Each row comes from the steps of one walk. Every step used is in the known rows, and no mark comes twice. Write the walk behind each row, first mark first.
Known rows:
noguv/sive/bapafel/babi: [ 29.8  18.9   3.8  23.8  51.5  39.9   4.5  12.1  49.0  -9.8  -4.9  -7.3
  -8.7 -34.0 -17.9 -19.4   2.6   2.8 -15.4   5.8  22.2 -14.8 -29.2  -7.2
  -3.8 -39.3 -21.6 -27.9  27.7 -13.7]
noguv/sive: [-10.9  13.5   6.1  16.9  10.3  15.3   6.0   6.0  20.6 -15.8   2.6  -0.9
  -0.4 -13.4   1.6 -31.5   8.4   0.1 -12.9   2.7  11.9  -1.8   6.5  -6.6
   9.5  -2.6 -16.2  16.7   6.8 -17.6]
gedutum/sive/gele/babi/noguv: [ 10.4 -11.0  11.1 -22.7 -35.9  -2.4  23.3 -14.5 -24.9   7.7  -9.8 -24.7
  29.7   5.6 -21.2 -24.4  34.9  17.0 -20.9 -35.4 -15.0 -14.4 -50.7  11.7
 -14.9  24.3  -3.6  15.9 -12.3  29.1]
bapafel/babi/gedutum/sive: [ 56.8  -6.7  20.6  15.1  17.5  10.7  29.7   3.4  30.8 -35.9 -24.5 -10.2
  -3.3 -30.0 -43.9 -13.6  40.2  25.9 -71.0   4.8  -5.6   1.3 -61.0 -20.5
 -15.8  -6.7  16.7 -30.8  -4.5 -10.0]
gedutum/babi: [ 13.1   4.7  -4.4 -10.8  22.7  10.6  -4.5 -24.6  15.6  -1.2 -13.9  -9.0
   0.6 -18.0 -18.6  -4.5  22.9  12.6 -29.2   1.1 -14.5   6.6  -3.1  -5.8
  -9.3 -11.0  24.7  -8.6 -14.0   1.3]
bapafel/babi/gedutum: [ 38.5   1.2  16.4  25.3  19.1   4.4  11.3  11.1  32.0 -25.2   4.5  -7.3
  -6.2 -30.4 -23.3 -16.0  26.4  28.6 -31.8   7.3  -3.4  -5.9 -41.5  -7.2
 -11.8 -22.6   9.2 -23.6   3.3   3.3]
sive/bapafel/babi: [ 38.3   7.7  -0.7   8.1  41.9  28.1  -1.8   7.2  34.0   0.5  -5.6  -7.8
  -6.6 -21.6 -20.2   6.9  -1.2   1.6  -3.5   4.5  14.2 -13.9 -34.8  -1.2
 -11.3 -37.4  -8.7 -42.8  20.5   2.4]
babi/gedutum: [ 13.8 -12.3  21.0  19.3   2.5   0.7   6.4  16.6  15.6  -7.9  -2.1   7.9
 -21.9 -16.4  -8.8 -20.5  11.9  25.6 -15.3  14.2  -5.2  -3.7  -6.2  -3.7
   0.2   6.4  11.9  -5.9 -11.4  -5.1]
noguv/sive/gedutum/babi/bapafel: [ 24.1   4.1  20.9  17.5  50.5  40.9  15.8   9.4  51.3  -3.5 -50.1 -22.4
 -39.3 -37.0  -4.5 -36.2  -1.4  28.4 -50.5  50.2  21.5 -12.6   9.8  -5.7
  13.1   4.7   1.7 -30.9  -3.7 -36.9]
biva/noguv/sive/gele/babi: [ -7.1  -4.7  17.8  -7.3 -25.6  -4.9   7.4  11.9   1.0 -11.2   7.0  -3.3
  38.3  -1.7  19.8 -34.5  33.6   5.8 -29.9 -20.0  11.8 -33.6  11.3   1.1
  -8.8   9.0 -36.0  53.0  -3.7  18.5]
noguv/sive/gele: [-18.1   2.3  10.8   7.3  -9.0  -4.8   1.4  -2.3  13.6 -12.6   6.4  -5.1
  25.8  -1.6   2.3 -32.3   7.3  23.8 -16.3  -7.2   6.5 -13.2 -20.0  -8.7
   1.3   8.5 -34.1  35.9  12.7   1.1]
biva/noguv: [  3.4   1.1  -8.5 -13.3  -7.6   0.4   9.5  22.1   1.0 -16.4 -19.7  -8.3
  24.0   4.3   1.9   0.9  21.4  -5.8 -23.6  -7.0  -1.4   2.2  21.2  -9.3
 -21.9   6.2   9.1   6.7 -11.5   7.2]
biva/noguv/sive: [ -5.9  14.7  -0.9   5.7   4.8  15.1  16.3  25.3  20.6 -31.7 -16.0  -6.6
  18.8  -9.4   3.1 -29.2  26.9  -4.2 -32.9  -3.5  13.2   0.5  25.3 -13.4
  -8.2   2.0  -9.4  24.0  -5.0 -12.0]
biva/bapafel/babi/gedutum/sive/noguv: [ 60.6   6.7  18.6   7.8 -12.6  22.2  48.2 -19.1  21.2 -27.4 -40.5 -35.3
   1.0 -55.9 -45.8 -29.5  33.2  45.7 -56.1  -5.5 -31.4  23.1 -88.0 -13.1
  -8.4 -10.6   0.0 -42.7   7.4 -11.0]
babi/noguv/sive/bapafel: [  1.8  15.0   2.0  16.7  27.5  43.7   9.9  18.1  25.3  15.3 -18.6  -9.4
 -23.1 -20.8 -20.7 -38.6  -1.7   5.3  11.4  -1.4  11.7  -3.8  -7.9   6.0
   4.7  -2.3 -10.2 -15.5   5.0 -14.2]
gedutum/babi/noguv/sive/gele/maro: [-25.6  34.0   8.1  14.2  -9.7  29.1   2.6  -9.7  17.4 -17.8 -15.6 -36.3
  38.8  -7.7 -43.0 -38.6  22.8  47.6 -22.9 -17.5   6.3  -2.2 -28.7 -14.9
 -15.5  16.0   1.7  14.1   4.2   1.6]
gedutum/babi/noguv: [ 10.9  17.6 -14.3 -14.9  10.9  18.4   9.2 -21.0   2.6   1.3 -21.5 -31.9
   9.6 -15.4 -35.6 -22.1  34.3  21.2 -13.9 -18.6 -32.8  20.4 -28.3   0.5
 -18.7  -1.3  37.6 -14.6 -18.6  15.6]
bapafel/sive/noguv: [ 28.9  -0.3  11.4  -2.5 -41.6  14.4  35.7  -3.5  -3.4 -23.3 -10.1 -40.6
  17.2 -21.2  -9.6 -16.4  23.7   9.4  -2.6  -0.1 -34.4  20.1 -63.5  -2.2
 -18.6   9.3  -9.9 -39.7   5.4 -23.6]
biva/bapafel/sive/gele/maro: [-13.5   7.5   0.2   7.9 -33.6 -11.9   5.7 -11.5  -7.8 -18.3   8.1 -39.5
  49.8  -7.0 -29.9  -8.6 -10.3  53.4  -3.5   1.5  10.8  11.1 -56.3  -3.8
  -1.1  16.6 -26.1 -15.0  49.6  18.9]
gele/sive/gedutum/babi: [ 14.7  -9.1  18.1   8.9  28.8  37.8  -4.5 -13.0  15.4   0.5  -8.9   9.0
 -35.0 -43.1  -1.1 -20.0  35.1  11.9 -59.7  24.7 -11.7   8.1  23.2  10.9
  -8.2  -7.0  19.4 -16.5 -16.8 -14.1]
biva/noguv/sive/gedutum: [  0.8  10.9  18.7  15.9   5.6  30.3  19.0  45.3  22.8 -30.8 -24.2  -0.6
 -12.4 -30.1   6.4 -28.2  30.9  14.3 -58.0  29.2  26.7   0.3  34.0 -10.4
  -9.0  11.7  -2.9   6.3 -10.9 -28.4]
biva/noguv/sive/bapafel: [  9.7   5.0   1.8   7.6  31.2  37.1   8.1  37.4  36.4  -3.2 -28.8   3.9
 -10.1 -16.8  -3.0 -25.0   7.1  -5.6 -16.7   8.3  25.8 -11.6  27.5  -7.5
  -6.4  -4.6 -14.9  -2.7   0.9 -18.4]
babi/gedutum/sive: [ 37.5 -18.2  23.7   9.1   1.6   5.0  26.5   5.0  17.1 -16.6 -29.4   2.1
 -18.9 -15.8 -31.7 -16.0  28.5  23.7 -56.5  11.8  -4.2   2.9 -28.1 -14.1
  -4.4  16.5  20.2 -14.3 -18.2 -18.5]
bapafel/babi/noguv/sive: [  5.6  40.1  -7.9  17.0  18.9  30.8  20.5   1.5  22.8 -26.7   0.2 -34.3
  22.7 -26.7 -29.9 -42.4  33.1   9.3 -16.3 -20.8  -4.5   8.8 -47.7  -3.1
  -9.1 -20.3  -6.3  -7.2  15.0   5.2]

Write each row's walk:
[ 27.3 -35.1  36.6   6.8 -30.8 -18.6  13.8   7.7   0.3 -10.6  25.5  -9.7
   9.6 -16.0   0.0 -30.4  32.5  39.3 -23.2   4.5  -9.0 -24.6 -45.4  10.1
  -5.9  16.6 -17.7   4.2   2.1  15.5]
bapafel/sive/gele/babi/gedutum
[ 36.8 -15.7   8.8  -5.0  25.8  27.8  11.4   7.4  20.0  13.7 -39.8   5.8
 -25.3 -10.1 -24.8   3.2  -4.7   0.4 -24.2  12.5  14.6  -5.9 -15.2  -5.0
  -1.2   4.7   1.9 -34.2  -2.4 -21.9]
gedutum/sive/bapafel
[ -1.4  11.3  26.0  25.8  11.7  30.3  10.0  28.3  23.7 -16.0  -7.9   5.2
 -31.2 -33.0   6.6 -30.3  10.5  18.9 -39.5  37.9  24.7   0.2  19.4  -3.7
   8.4   8.3 -10.2  -0.9  -0.2 -35.9]
noguv/sive/gedutum
[ 30.5  21.2 -10.3   2.7  28.2  33.8   8.4   7.5  17.0   6.5 -13.8 -29.1
   3.0 -20.0 -38.5 -11.8   9.1  10.8   8.3 -15.4  -6.0   2.2 -57.2   7.2
 -21.1 -26.8   6.0 -45.1  12.0  16.0]
sive/bapafel/babi/noguv
[  7.4 -18.1   4.0  -8.9 -27.1 -24.1   9.1  -5.9  -7.0 -19.9  12.5 -26.5
  41.4   5.0  -9.9  -6.7  14.4  29.2  -8.9  -2.9 -11.5   0.9 -65.0  -3.5
 -16.7  16.4 -23.1  -5.8  23.1  11.6]
bapafel/sive/gele
[ 29.7  -6.8  17.2   3.0  41.7  29.8  11.0   3.8  37.4   8.0 -50.0 -22.5
 -40.3 -27.7  -5.7 -17.2  -5.7  28.7 -42.9  50.3  12.1 -11.2   6.1   1.1
   5.5   6.0  13.5 -44.3 -10.0 -23.9]
sive/gedutum/babi/bapafel
[ -4.7  -4.2   8.1 -17.5 -34.7  -4.0   8.8  -9.0 -25.1  14.5  10.8 -20.5
  27.4   7.5  -3.6 -26.6  23.4  15.5   9.1 -36.1 -16.3 -17.0 -32.3  18.5
 -11.0  13.7 -10.1  23.2  -5.1  37.9]
sive/gele/babi/noguv
[  4.8  -5.7  31.4  21.8 -24.7   8.2  10.9  11.4  11.0 -22.1 -23.5 -12.3
  19.2   3.2 -42.6  -9.7  12.8  51.6 -47.5   6.3  17.3 -12.1 -38.6 -23.4
 -12.8  34.4   3.3   1.1  -3.1  -9.6]
babi/gedutum/sive/gele/maro
[-13.8  27.1  -3.2  13.1   1.8  23.8  17.0   4.4   9.7  -9.8  -3.6 -20.2
   6.1 -13.6 -17.3 -47.9  20.5   6.8  -3.0 -12.4  -4.2   9.6 -15.4   1.5
   1.3   4.5  -1.7  10.3   1.4  -5.6]
babi/noguv/sive
[ 14.8  16.2   0.7  -6.3  11.6  32.8  12.9  -2.2   5.8   0.6 -30.5 -28.0
 -15.4 -31.6 -32.3 -23.4  37.5  35.3 -35.7   9.3 -19.6  17.8 -17.4   3.5
 -19.3   9.1  40.9 -26.9 -25.3   1.7]
sive/gedutum/babi/noguv
[  9.4 -16.8   8.8 -14.4 -19.7 -13.1  13.1 -11.4  -3.4  -9.9 -22.5 -10.0
  27.9  12.6 -21.8  -1.3  14.9  21.6 -43.2  -9.4  -3.0  -5.3 -45.8 -14.0
 -12.2  20.6  -7.4  14.0  -0.5   3.6]
gedutum/sive/gele
[ 42.3   5.5  24.1  41.1  48.2  37.9  11.9  26.0  59.7 -16.2  -5.1   2.4
 -28.5 -46.7 -26.0 -36.3  15.2  27.1 -28.9  19.9  17.3 -17.1 -32.0 -10.7
  -1.8 -30.1 -10.1 -31.1  10.5 -17.9]
noguv/sive/bapafel/babi/gedutum
[-22.8  12.2   1.6   4.1 -15.6   3.4  12.1  -1.8   4.3  -9.4  -2.3 -22.1
  34.6  -0.4 -16.0 -46.3  17.6  28.6  -6.8 -23.4  -8.8  -1.7 -40.3  -2.8
  -8.0  14.2 -20.5  29.9   8.3  11.6]
babi/noguv/sive/gele
[-14.9   3.6   5.2  -3.1 -16.1  -2.8   9.9  16.8  12.1 -27.5 -11.3 -11.5
  45.1   1.7   3.1 -30.2  25.9  19.9 -36.3 -14.0   7.6 -11.4  -3.6 -16.8
 -16.9  11.4 -25.3  41.0   2.9   7.6]
biva/noguv/sive/gele
[-10.6  -7.6  24.2   1.6 -19.3  -3.9   0.8  -6.6   1.2  -0.1  20.8   1.8
  22.5  -5.5  19.8 -33.6  16.0   8.5 -14.2 -14.8  12.3 -36.3  -3.5   7.4
   7.5   4.4 -41.5  47.5   7.1  12.6]
noguv/sive/gele/babi
[ 16.9 -24.8  22.5 -19.9 -26.7 -13.0  10.9 -15.2 -14.4   3.7  -2.6  -3.9
  23.7   5.1   0.5  -8.0  23.0   8.0 -37.8 -19.1   3.3 -28.5 -26.8   3.8
  -4.8  16.0 -20.2  25.4  -7.0  15.4]
gedutum/sive/gele/babi
[ 27.1   5.5  16.2   7.2  44.8  38.8  22.9  26.2  50.9 -15.8 -63.3 -28.1
 -22.6 -34.7  -3.4 -38.7  14.4  24.2 -68.7  45.4  19.4 -10.3  26.0 -10.6
  -1.9   8.3   8.4 -27.1 -14.4 -30.1]
biva/noguv/sive/gedutum/babi/bapafel
[ 25.4  16.1 -11.0 -12.5   7.1  18.2  24.5 -21.4   1.7  -5.4 -21.7 -52.9
  -1.4 -53.4 -45.1 -34.5  36.9  58.7 -38.7  14.2 -28.9  41.0 -57.2   8.7
  -8.3   2.4  29.6 -51.7  11.3  16.0]
biva/bapafel/sive/gedutum/babi/noguv
[ 11.7  32.8 -28.2  -4.5  11.4   6.0  16.7 -24.9  -0.9  -5.8  -0.9 -45.1
  27.6 -31.0 -40.4 -21.7  11.0  30.9  -0.7 -29.1 -20.0  27.4 -69.7  10.9
  -6.7 -30.1   3.8 -30.3  34.5  43.7]
biva/bapafel/babi/noguv
[ 36.6 -24.4  17.2  -2.6  -1.5  -4.5  25.0   6.3   6.7   0.2  -1.4 -35.5
  -0.9  -8.0  10.7 -18.9  -4.5  -3.6   1.7  19.2   7.7 -20.1 -32.9  16.9
  11.6   8.8 -25.7 -38.6  20.3  -1.3]
gele/babi/bapafel/sive
[ 44.5   5.0  18.2  30.5  43.5  37.0  17.6  42.4  59.2 -27.8 -18.2  -4.0
 -11.7 -43.2 -25.8 -35.8  31.8  24.2 -46.5  13.5  18.2 -16.2 -16.2 -16.0
 -18.6 -25.7  -4.2 -27.1   3.6 -11.7]
biva/noguv/sive/bapafel/babi/gedutum
[ -6.9  20.3  17.9  23.1   2.7  38.6  20.6  28.5  12.7 -11.1 -14.1 -11.8
 -24.8 -32.4 -10.2 -42.8  23.0  25.7 -29.3  21.9  12.4   7.8  -3.1   2.3
   0.0  14.8   3.1  -4.0  -5.9 -24.5]
babi/noguv/sive/gedutum
[ 12.8  14.3  18.9  13.9  32.5  38.3   4.0   1.1  35.2 -15.8 -22.7  -5.8
 -27.0 -46.6 -13.2 -31.4  32.8  29.0 -65.2  34.6   7.6   2.3  15.9 -10.8
  -1.5  -2.4  16.0  -8.7 -13.1 -30.5]
noguv/sive/gedutum/babi
[ 54.1  -2.5   6.7  11.3  20.9   2.3  30.2 -16.3  25.9 -26.6 -23.4 -17.1
  -0.3 -44.0 -47.6 -20.7  26.4  43.6 -68.6   3.6  -7.5  15.1 -68.3 -11.2
   0.0 -16.4   7.8 -32.8  17.5   8.3]
biva/bapafel/babi/gedutum/sive
[ -0.6 -15.7  27.3  22.0   7.6  29.9  -0.3  13.0  -2.3   0.2   6.6  22.5
 -38.8 -29.6  18.6 -15.0  12.4  -2.8 -35.3  25.9   3.9   1.6  26.3  18.8
   3.4   2.7  -5.1  -7.6  -5.0 -17.1]
gele/sive/gedutum
[ 13.7  19.9  -2.1   6.6  44.7  52.1   7.3   0.0  36.8  14.2 -28.5 -17.2
 -19.9 -33.2 -32.4 -43.1  15.6  16.6  -8.7   0.7   0.8   0.9 -10.6  -0.4
  -4.1  -8.9   9.4 -23.4  -2.7 -13.3]
gedutum/babi/noguv/sive/bapafel
[ 64.6   2.2  31.6  11.0 -15.8  31.1  46.9  -1.3  22.5 -34.2 -41.2 -29.2
  -0.9 -38.4 -40.7 -22.4  45.5  26.0 -59.6  -3.1 -29.9   7.8 -77.8 -16.2
 -23.8  -1.2  10.1 -40.3 -14.2 -29.1]
bapafel/babi/gedutum/sive/noguv
[ 57.7   1.3   5.1   2.6  42.4  31.3  14.1   3.2  35.2  -8.5 -28.0 -11.2
  -7.6 -23.7 -38.5   7.3  10.1   3.1 -38.4   2.2  14.3  -7.9 -52.1  -9.5
 -17.1 -28.0  -0.2 -52.1  14.7  -9.2]
gedutum/sive/bapafel/babi
[ 28.2  10.9   2.3  -7.2   4.3  27.3  23.4  -3.5   3.5 -15.3 -22.2 -44.0
  -4.4 -38.3 -39.5 -27.7  50.3  40.5 -41.6  14.8 -26.7  30.1 -48.9   3.6
 -25.3  12.4  37.6 -48.7 -11.1  -3.2]
bapafel/sive/gedutum/babi/noguv
[ 13.1 -28.1  36.3   7.4 -23.2 -13.7   2.8   8.1   3.9   5.6  17.1   7.5
  -2.5  -8.7   5.9 -28.7  20.0  34.1 -20.1  -2.2  -3.0 -34.4 -13.3   9.0
   0.0  11.6 -14.8  24.6 -11.5  17.3]
sive/gele/babi/gedutum
[ 40.9  -6.8  16.2   2.9 -24.5  19.3  44.4   1.5  11.4 -14.7 -31.9 -55.8
   3.5 -19.5  -4.2 -23.0  -1.6   9.1   2.9  15.5 -24.9   5.5 -66.1   2.0
  -5.6  15.6 -19.0 -57.7  12.1 -31.0]
babi/bapafel/sive/noguv
[ 18.7 -25.5  10.1  -4.0 -10.8 -20.8  20.1   0.0   8.8  -8.9 -12.2 -40.5
  26.9   7.6  -3.6 -17.7 -11.7  29.2  -6.9  14.0  -0.4 -11.0 -66.1   3.4
  -3.4  21.5 -31.4 -23.2  29.5   5.3]
babi/bapafel/sive/gele
[ 19.7   2.1  12.7  -3.5  24.4  24.2  -0.6  -2.4  19.9  -6.3 -24.7  -5.2
 -27.1 -34.9 -13.2  -8.0  27.6  30.8 -53.6  32.8  -3.3   6.3   8.2  -5.7
 -10.4  -0.8  28.9 -21.7 -19.2 -16.4]
sive/gedutum/babi
[ 14.6 -25.5  19.6 -15.0 -38.6 -22.9   7.3  -7.9 -17.3  -4.2  29.7 -18.3
  33.4   0.1   9.4 -13.1  23.2  14.7  -9.1 -10.7  -6.9 -24.2 -43.6  14.1
  -7.9  11.2 -31.4   9.6  14.7  24.4]
bapafel/sive/gele/babi
[ 47.6  -5.6  20.2  27.9  39.5  25.5   5.8  21.9  44.4  -4.0  -7.1   0.8
 -27.7 -38.0 -26.8 -13.7   9.8  27.3 -20.4  15.9   7.7 -16.1 -35.2  -5.1
 -10.4 -27.9   2.4 -43.8   7.8  -5.0]
sive/bapafel/babi/gedutum
[ 42.4 -12.2   2.6  -5.2  27.0   7.1  24.6 -12.3  27.2 -11.9 -29.3 -47.1
   1.0 -19.8 -18.6 -19.5   6.2  19.0 -24.0  26.4  -9.4   3.3 -46.4   1.0
  -1.1   4.7   5.4 -57.6  15.5 -11.7]
gedutum/babi/bapafel/sive
[ 24.4 -27.8  25.5   0.1 -17.4 -11.2  20.1  -0.5   9.7 -15.5 -23.4  -2.0
  10.0  -2.5 -25.6 -18.2  24.9  44.5 -55.5   1.7  -8.4  -7.8 -51.2 -15.2
 -11.6  25.2   0.4  10.1  -9.5  -1.4]
babi/gedutum/sive/gele
[  5.4   5.3  10.6  19.2  35.3  35.2  -1.2  18.3  36.9  11.3 -10.9   9.7
 -28.6 -20.8  -2.3 -26.2 -12.8  -1.4   2.7  12.6  25.7 -13.4  12.1  -1.9
  11.7  -8.7 -22.3  -9.2  10.7 -24.7]
noguv/sive/bapafel
